Known rows, with every step that occurs
y, v, w, x: [-40  -5  14  -3  15  -6  20  27  47  14 -31 -19 -22 -11  49  20 -34 -54]
y, v, w, g, j: [  4   5  -5  -2   6  41  10  21  19  22  -9  18 -51   4 -12 -33  26 -18]
x, w: [-10  -5  11   3  18  19  16  16  36  20 -18 -11 -24  -3  58 -16 -12 -15]
j, g, w: [ 26   2   0  -9  11  40  -8  -3  27  -5 -29  33 -29  19  18  -5  -2  18]
j, r, y, v, w: [-21  16   1  -1  -7  10 -16  23  39  22 -43  19 -19  -1   0  -3  -3 -20]
g, w, n: [-27  16  11  -8  29  39   1   1  49  -7 -67  -3 -38   1  37 -10 -33   7]
x, w, g, j, r: [ 29  -5  -6  -7  14  41   7  21   6  74 -19   9   3  20 -18 -15  37   9]
r, j: [  3 -22  -6   6  -8  68 -10  20  21  25 -37   5 -32  27   7 -32  27  45]
y, v: [-27   3   4  31 -24  40   7  26  34  -1 -51  49 -37 -17  22   0   1  10]
r, y, v, w: [-29  18   3   2  -9  10 -15  22  42   5 -40  19 -33  -5  10 -10  -9 -23]
j, r, y: [ 20  24  -7   4 -30  28 -45  24   2  44 -53  17  12  26  -9  -8  29  48]
v, y: [  2   9   0   1  -4  -1  -8   3  20  37 -35   5 -59  43  -4 -47 -17  19]
x, w, g, j, r, y, v: [ -6  13  -4  20 -36  32 -17  35  18  28 -49  47 -15 -21   5  12  35   8]
v, w, g: [-33  25 -13  13  12  18   2  20  11  15  -4 -13 -61  21  26 -48 -14 -36]
g, j, r, y, v, w, x: [-17  -4  11 -15   8  -4   6  30  40  34 -35 -13  -2  -9  23  29  -9 -43]
w, v, y: [-15  17 -10  -5  -3  -9   0  16  27  47 -50   2 -55  29  25 -39 -14  -2]
x, w, n: [-51   2  18  -3  30  23  15  12  53  30 -51 -37 -27 -14  52  -8 -27 -28]
r, y: [  7  28  -4  10 -35  28 -43  21   8  10 -47  16 -17  19  13 -20  16  42]
w, g, j, r, y: [ 32  23 -12  -2 -28  35 -41  25  -5  50 -41  20   4  25 -24 -14  47  41]

Rows
[ 31  -1  -9  -4   7  47   2  21   1  71 -25  16   1  28 -31 -19  41  21]  w, g, j, r
[-19  11  -6 -10   5 -18   9  16  34  51 -43  -9 -52  17  43 -33 -18 -20]  x, w, v, y
[-27  14  -9  22   8  22  12  24   9  18  -2 -12 -54   4  58 -36  -7 -29]  x, w, g
[-10  12   2  -9  -5  16 -14  22  39  26 -39  22 -17  -3 -13  -3  10 -19]  g, j, r, y, v, w
[-10  23 -13  -9  11  28  11  22  38  -5 -61  23 -30  -1  73 -11 -12   2]  g, w, v
[-34  29 -16  19  -8  16 -11  29  10  25 -21   9 -46   6  13 -25   3 -32]  j, r, y, v, w, g
[-44  24 -12  23   1  19   5  25  17   9 -12   6 -65   3  26 -34 -11 -42]  y, v, w, g
[ 30 -11  -4 -12   9  56 -12   0  27   1 -31  30 -30  22  11  -6  13  29]  r, j, g, w
[-28  -4  13 -12  26  -8  17  22  41  21 -22 -38 -18   7  49   7 -37 -48]  v, w, x
[ 40  -9   0 -12  10  48   1  17  12  71 -34  19  15  28 -35 -11  38  34]  g, j, r
[  2 -31  -5   3 -11  58 -12  13  15  61 -17   4 -17  24 -17  -9  45  11]  r, j, g
[ -7   6 -17 -14   7  38   3  21  35  18 -54  20 -25   0  55  -1  12  -3]  r, j, g, w, v
[ 27  24 -11  -9 -20  27 -41  24   1  51 -37  12   2  25 -26 -15  41  25]  v, w, g, j, r, y
[  8  12  -7  -3  -4  38  -4  22  14  21 -14  20 -47   5 -14 -31  33 -12]  r, y, v, w, g, j
[ 16  -1  -2  -3  11  44  16  19  13  28  -2   5 -44   5  11 -34  29  -9]  x, w, g, j
[-29   0  10  -7   6 -10   4  30  40  30 -38 -16  -3  -8  35  29 -21 -45]  j, r, y, v, w, x
[ 19  -1  -7  -5   8  40   5  23  11  67 -27  22  -3  16 -33 -11  36   1]  y, v, w, g, j, r
